Known rows, with every step that occurs:
dodu, luseru, tada: [-0.183,-2.384,-0.693,1.535,-2.733,-0.775,1.264,0.519,0.644,0.025,-0.673,-0.207,-2.101,-0.123,-0.435,1.340,-2.235,0.270,0.579,1.063,-0.641,0.618,-0.014,-1.259]
luseru, rekul, runek, reledop, vegu, tada, dukole: [2.589,-3.489,3.267,-0.524,1.956,-0.813,2.401,-4.724,2.270,-6.142,-0.552,2.603,-2.194,-0.600,-2.798,0.640,-1.566,1.088,-0.893,-0.444,1.640,-1.064,-3.662,-1.130]
luseru, tada, somi: [0.654,-2.236,-1.043,1.837,-1.187,-0.071,-0.688,0.601,-0.719,-0.431,-0.614,-0.513,-1.437,0.646,-0.193,0.989,-2.553,-0.549,0.421,1.097,-2.236,-0.713,-0.464,-0.607]
luseru, tada, dukole: [1.030,-2.958,-1.621,2.306,-0.290,-0.030,1.177,-1.171,0.130,-2.106,0.165,-0.064,-2.238,-0.527,0.067,1.846,-2.782,-0.435,0.307,1.926,-1.048,-1.068,-0.416,-1.307]
vegu, tada, dukole, luseru, rekul, runek, reledop: [2.196,-2.981,1.542,1.153,2.690,-0.447,2.717,-4.018,2.315,-6.089,0.699,2.023,-2.263,-0.901,-3.304,0.131,-0.022,1.173,-1.510,0.805,0.400,0.575,-1.054,-0.504]
somi, runek: [-0.946,-1.352,-1.186,0.828,0.599,0.076,0.540,-3.007,-0.737,-1.389,-0.107,0.949,-0.476,-0.037,-0.905,-0.852,-1.537,-0.444,-0.295,1.353,0.361,0.176,-0.138,-0.887]
kurat, dodu, luseru, rekul, runek, reledop, vegu: [0.268,-2.355,4.972,-1.066,-0.076,-0.383,2.275,-2.769,3.016,-1.914,-1.744,2.117,0.496,-0.354,-2.896,-0.639,-1.009,3.382,-0.684,-1.016,1.693,1.725,-3.384,-1.785]
tada, dukole, luseru, rekul, runek, reledop, vegu: [2.065,-4.428,1.578,-0.205,2.223,0.296,2.553,-4.128,2.348,-5.015,0.199,2.911,-1.658,-0.743,-2.458,-0.244,0.441,1.615,-0.248,0.259,2.567,0.526,-1.921,-0.817]
kurat, dodu, luseru, rekul, runek, reledop, vegu, tada: [0.328,-1.929,5.614,-0.899,-0.497,-0.911,2.449,-2.800,3.299,-4.026,-1.531,1.798,-0.596,-0.358,-3.520,-0.247,-1.905,3.031,-1.067,-1.576,1.103,1.149,-4.049,-1.504]
luseru, rekul: [-0.528,-1.022,1.154,1.491,2.384,0.581,0.594,-1.687,0.405,-1.293,-0.267,0.566,0.193,-0.366,-1.525,0.147,0.223,1.018,-0.354,1.682,-0.672,0.583,0.171,-0.880]
runek, reledop, vegu, tada, dukole, luseru: [0.879,-3.095,0.214,0.857,-0.972,0.430,2.718,-2.647,1.352,-7.285,1.221,2.014,-3.017,-1.164,-1.710,2.129,-1.560,0.515,0.503,-0.153,2.094,-0.654,-3.577,-0.522]
vegu, tada, dukole: [0.163,-1.471,0.103,2.451,0.584,-0.050,1.335,-2.023,0.725,-4.484,0.463,0.648,-2.769,-1.016,-1.236,1.847,-2.483,0.205,-0.768,1.332,-0.810,-1.059,-1.097,-1.292]
vegu, tada, dukole, luseru, rekul, runek: [0.823,-3.072,0.895,2.107,3.244,-0.013,1.684,-2.941,2.467,-5.237,0.660,1.256,-2.911,-0.753,-2.841,-0.342,-0.360,1.088,-1.657,1.311,-0.645,0.399,0.944,-0.964]
somi, kurat: [0.132,0.552,0.440,2.799,1.199,0.761,0.055,-0.737,0.249,-0.420,-0.570,2.117,-0.030,0.070,-1.740,0.275,-2.037,0.585,0.482,1.235,-1.370,0.308,-1.331,-0.456]
runek, reledop, vegu, tada, somi: [1.125,-1.759,1.878,-0.094,-1.758,-0.394,0.525,-1.478,0.170,-4.706,-0.524,1.529,-1.755,0.136,-1.731,1.629,-2.414,0.291,0.368,-1.059,0.642,-1.166,-4.758,-0.294]
dabo, vegu, tada, dukole, luseru, rekul, runek, reledop: [2.195,-3.319,2.281,1.722,2.637,-0.116,2.823,-3.550,3.871,-6.317,0.968,1.110,-1.234,-0.357,-3.124,-0.285,-0.703,0.488,-1.100,0.972,0.438,-0.484,-1.965,0.276]
reledop, runek: [1.589,-1.599,1.016,2.057,-0.257,1.167,2.033,-0.877,0.545,0.427,-1.001,0.818,-0.363,-0.294,-1.747,0.857,1.059,0.786,-0.041,1.172,-0.370,-0.004,-0.533,-0.326]
vegu, tada, dukole, luseru: [-0.374,-2.106,-0.982,2.938,0.388,0.584,1.721,-1.377,1.133,-5.514,1.457,0.631,-3.301,-1.160,-1.533,1.438,-1.434,0.358,-0.466,1.472,-0.568,-0.157,-0.085,-0.824]
dukole, luseru: [-0.984,-1.344,-0.839,2.057,0.110,0.741,1.145,-0.275,0.457,-1.917,0.687,0.624,-0.293,-0.434,-1.325,0.253,0.601,0.309,0.424,1.530,-0.169,1.251,0.748,-0.364]
reledop, vegu: [-0.532,-1.752,0.784,0.356,-0.644,0.333,0.848,-0.992,0.450,-1.907,-0.632,1.286,-0.332,-0.089,-0.850,0.790,-0.873,0.255,1.001,0.264,1.180,-0.468,-1.846,-0.968]
tada, dukole, luseru, rekul: [-0.521,-2.687,-0.755,2.644,2.976,1.474,1.381,-2.185,1.166,-3.726,1.319,0.950,-2.084,-1.225,-1.367,0.362,0.236,1.568,-0.667,2.289,-0.127,0.726,1.037,-1.034]
dabo, luseru: [-0.664,-1.072,0.146,2.510,-0.363,-0.179,0.510,0.022,-0.290,-2.888,-0.448,0.653,-0.344,0.240,-1.613,0.491,0.284,0.822,0.673,2.423,-0.942,0.928,0.307,-1.062]
dodu, kurat: [-1.770,-0.453,2.115,2.125,1.349,0.752,1.198,-0.894,-0.184,-0.574,-0.515,0.588,1.319,0.054,-1.660,-0.826,-0.780,-0.355,0.839,1.231,-0.960,0.636,-1.128,-1.332]
kurat, somi, runek: [0.273,-0.809,-0.972,1.574,2.773,1.182,0.906,-3.897,-0.832,-1.803,-0.027,1.188,-0.411,-0.603,-0.699,-1.669,-2.957,-0.760,-0.244,1.747,0.145,-0.239,0.009,-0.217]

Rows:
[1.703,-0.552,2.119,1.215,-0.945,0.271,-0.198,-1.284,0.257,-4.191,-0.698,3.011,-1.939,0.542,-2.399,1.240,-3.980,0.745,0.693,-1.229,-0.308,-1.163,-5.699,0.091]  runek, reledop, vegu, tada, somi, kurat
[2.085,-3.387,0.904,0.990,3.067,0.079,2.535,-3.939,2.029,-3.989,0.475,2.337,-1.164,-0.946,-2.683,-0.359,0.893,1.549,-1.137,1.388,0.939,1.231,-0.385,-0.794]  tada, dukole, luseru, rekul, runek, reledop
[-0.934,1.466,1.892,3.241,1.056,1.426,0.007,-0.433,0.755,-0.413,-0.703,1.383,1.459,-0.157,-1.838,-0.139,-3.012,1.778,0.112,0.987,-2.344,0.770,-2.084,-0.962]  somi, kurat, dodu
[2.169,-3.804,1.282,0.079,-0.247,-0.611,2.961,-3.293,2.323,-6.740,0.350,2.698,-2.735,-0.713,-2.623,0.820,-1.119,0.385,-0.151,-0.571,2.226,-0.404,-3.076,-0.636]  rekul, runek, reledop, vegu, tada, dukole, luseru
[0.496,-2.736,-0.093,-1.015,-1.098,0.168,0.117,-3.505,-0.982,-3.059,-0.406,2.197,-1.350,0.394,-0.994,-0.342,-2.608,0.025,0.301,-0.599,1.958,-0.644,-3.908,-0.487]  tada, somi, runek, reledop, vegu
[0.894,-1.777,1.495,-0.455,-1.122,-0.055,1.803,-2.128,0.295,-2.767,-0.530,2.068,0.367,-0.302,-1.290,1.352,-0.612,0.364,1.157,-0.237,2.259,-0.189,-3.843,-0.565]  runek, reledop, vegu
[1.585,-2.897,2.956,-0.752,1.275,-0.560,2.384,-3.045,2.370,-5.721,-0.132,2.270,-0.863,0.045,-3.541,-0.324,0.708,0.894,-0.176,-0.850,1.825,0.678,-2.477,0.017]  dukole, luseru, rekul, runek, reledop, vegu, tada
[0.082,-2.564,0.629,1.293,-0.224,0.186,1.337,-2.163,1.074,-5.515,0.162,1.292,-3.227,-0.826,-1.007,1.939,-2.876,0.266,0.086,0.252,0.808,-1.802,-2.615,-1.443]  reledop, vegu, tada, dukole
[0.863,-3.337,1.109,0.808,1.115,0.790,2.568,-3.347,1.753,-7.579,1.368,2.008,-2.961,-1.140,-2.203,1.583,-0.775,1.361,0.017,0.102,1.817,-0.374,-3.146,-0.507]  runek, reledop, vegu, tada, dukole, luseru, rekul
[0.016,-2.390,-1.889,2.088,-1.101,0.282,1.152,0.541,0.212,-1.589,0.542,-0.396,-0.964,0.075,-0.656,0.823,-0.542,-0.632,1.043,1.551,-0.971,0.693,0.750,-0.191]  dukole, luseru, tada
[0.583,-1.698,0.634,0.848,-0.699,-0.283,0.387,-3.033,0.425,-4.405,0.289,0.369,-0.957,0.795,-1.638,-0.477,-3.753,-1.094,-0.587,0.189,-0.112,-1.690,-3.941,0.569]  dabo, vegu, tada, somi, runek, reledop
[-0.411,-3.610,0.296,-0.686,-4.240,-0.022,0.521,-1.854,0.087,-2.069,-0.896,0.737,-2.070,0.397,-0.593,-0.028,-5.202,1.320,0.310,-1.206,0.791,0.140,-4.404,-1.408]  kurat, dodu, luseru, tada, somi, runek, reledop, vegu
[0.325,-4.023,-0.229,0.052,1.379,0.791,2.297,-5.515,0.917,-8.103,1.641,2.328,-3.681,-0.894,-2.072,-0.031,-1.874,0.791,-0.456,0.035,2.655,-0.457,-2.957,-0.479]  somi, runek, reledop, vegu, tada, dukole, luseru, rekul
[2.695,-3.139,2.339,-0.482,-0.107,-1.251,2.550,-3.958,1.944,-5.827,-0.691,2.609,-2.312,-0.554,-2.305,1.193,-2.325,0.229,-0.366,-0.641,1.865,-1.410,-4.109,-1.113]  rekul, runek, reledop, vegu, tada, dukole
[0.355,-3.730,-1.132,0.100,-0.773,0.416,2.510,-4.690,0.579,-7.761,1.526,2.392,-3.766,-0.867,-1.654,0.563,-2.635,-0.012,0.111,-0.181,2.819,-0.677,-3.400,-0.563]  somi, runek, reledop, vegu, tada, dukole, luseru
[-1.096,-1.907,0.489,2.241,-3.159,0.195,-0.288,1.528,0.651,0.252,-1.026,-0.973,-1.672,0.105,-0.444,0.774,-4.008,1.716,-0.226,0.510,-2.615,0.724,-1.022,-1.759]  kurat, dodu, luseru, tada, somi
[2.115,-2.285,4.065,-1.222,1.259,-1.182,2.037,-3.734,1.925,-4.706,-1.140,2.315,-0.467,0.171,-3.261,0.037,-0.455,0.739,-0.441,-0.968,1.465,-0.269,-3.488,-0.441]  luseru, rekul, runek, reledop, vegu, tada
[0.273,-1.194,2.792,0.235,2.100,1.114,2.552,-5.169,-0.535,-5.355,-0.118,2.134,-0.114,-0.220,-2.186,-1.946,-4.200,-1.431,1.155,-0.643,1.639,-0.942,-5.086,-0.193]  dodu, kurat, somi, runek, reledop, vegu, tada
[-0.882,-2.454,-0.152,0.032,-0.974,0.059,-0.684,-2.452,-0.624,-4.427,-0.284,1.119,-3.089,0.615,-1.109,-0.396,-3.739,-0.447,-0.283,-0.662,0.421,-1.485,-2.496,-0.713]  reledop, vegu, tada, somi, runek
[0.700,-3.275,1.598,2.653,3.191,0.287,1.845,-2.479,3.860,-5.466,0.870,0.388,-1.878,-0.204,-2.651,-0.809,-0.891,0.389,-1.250,1.556,-0.448,-0.724,0.035,-0.166]  dabo, vegu, tada, dukole, luseru, rekul, runek
[0.655,-1.381,-0.096,0.398,-0.624,-0.615,0.241,-3.456,-1.035,-4.194,-0.001,1.224,-1.977,0.278,-1.832,-0.029,-3.215,-0.430,-1.000,-0.042,-0.258,-0.527,-3.021,-0.218]  vegu, tada, somi, runek, reledop
[-0.182,-1.399,0.056,3.881,-1.302,0.952,0.901,-0.071,1.577,-0.947,-0.393,0.918,-2.596,-0.684,-0.904,1.295,-5.829,2.299,0.011,1.110,-2.452,0.305,-1.917,-2.015]  somi, kurat, dodu, luseru, tada, dukole
[0.672,-4.005,1.470,0.896,2.449,0.188,1.818,-3.016,2.803,-6.316,0.383,1.886,-3.366,-0.549,-2.609,-0.240,-0.659,1.163,-0.838,0.193,0.929,-0.314,-0.640,-1.077]  reledop, vegu, tada, dukole, luseru, rekul, runek
[0.150,-0.121,0.586,3.545,-0.480,1.245,-1.419,1.093,0.021,0.051,-0.938,0.303,-0.164,0.825,-1.057,0.218,-5.045,1.061,0.348,0.701,-4.214,-0.139,-2.271,-0.682]  luseru, tada, somi, kurat, dodu
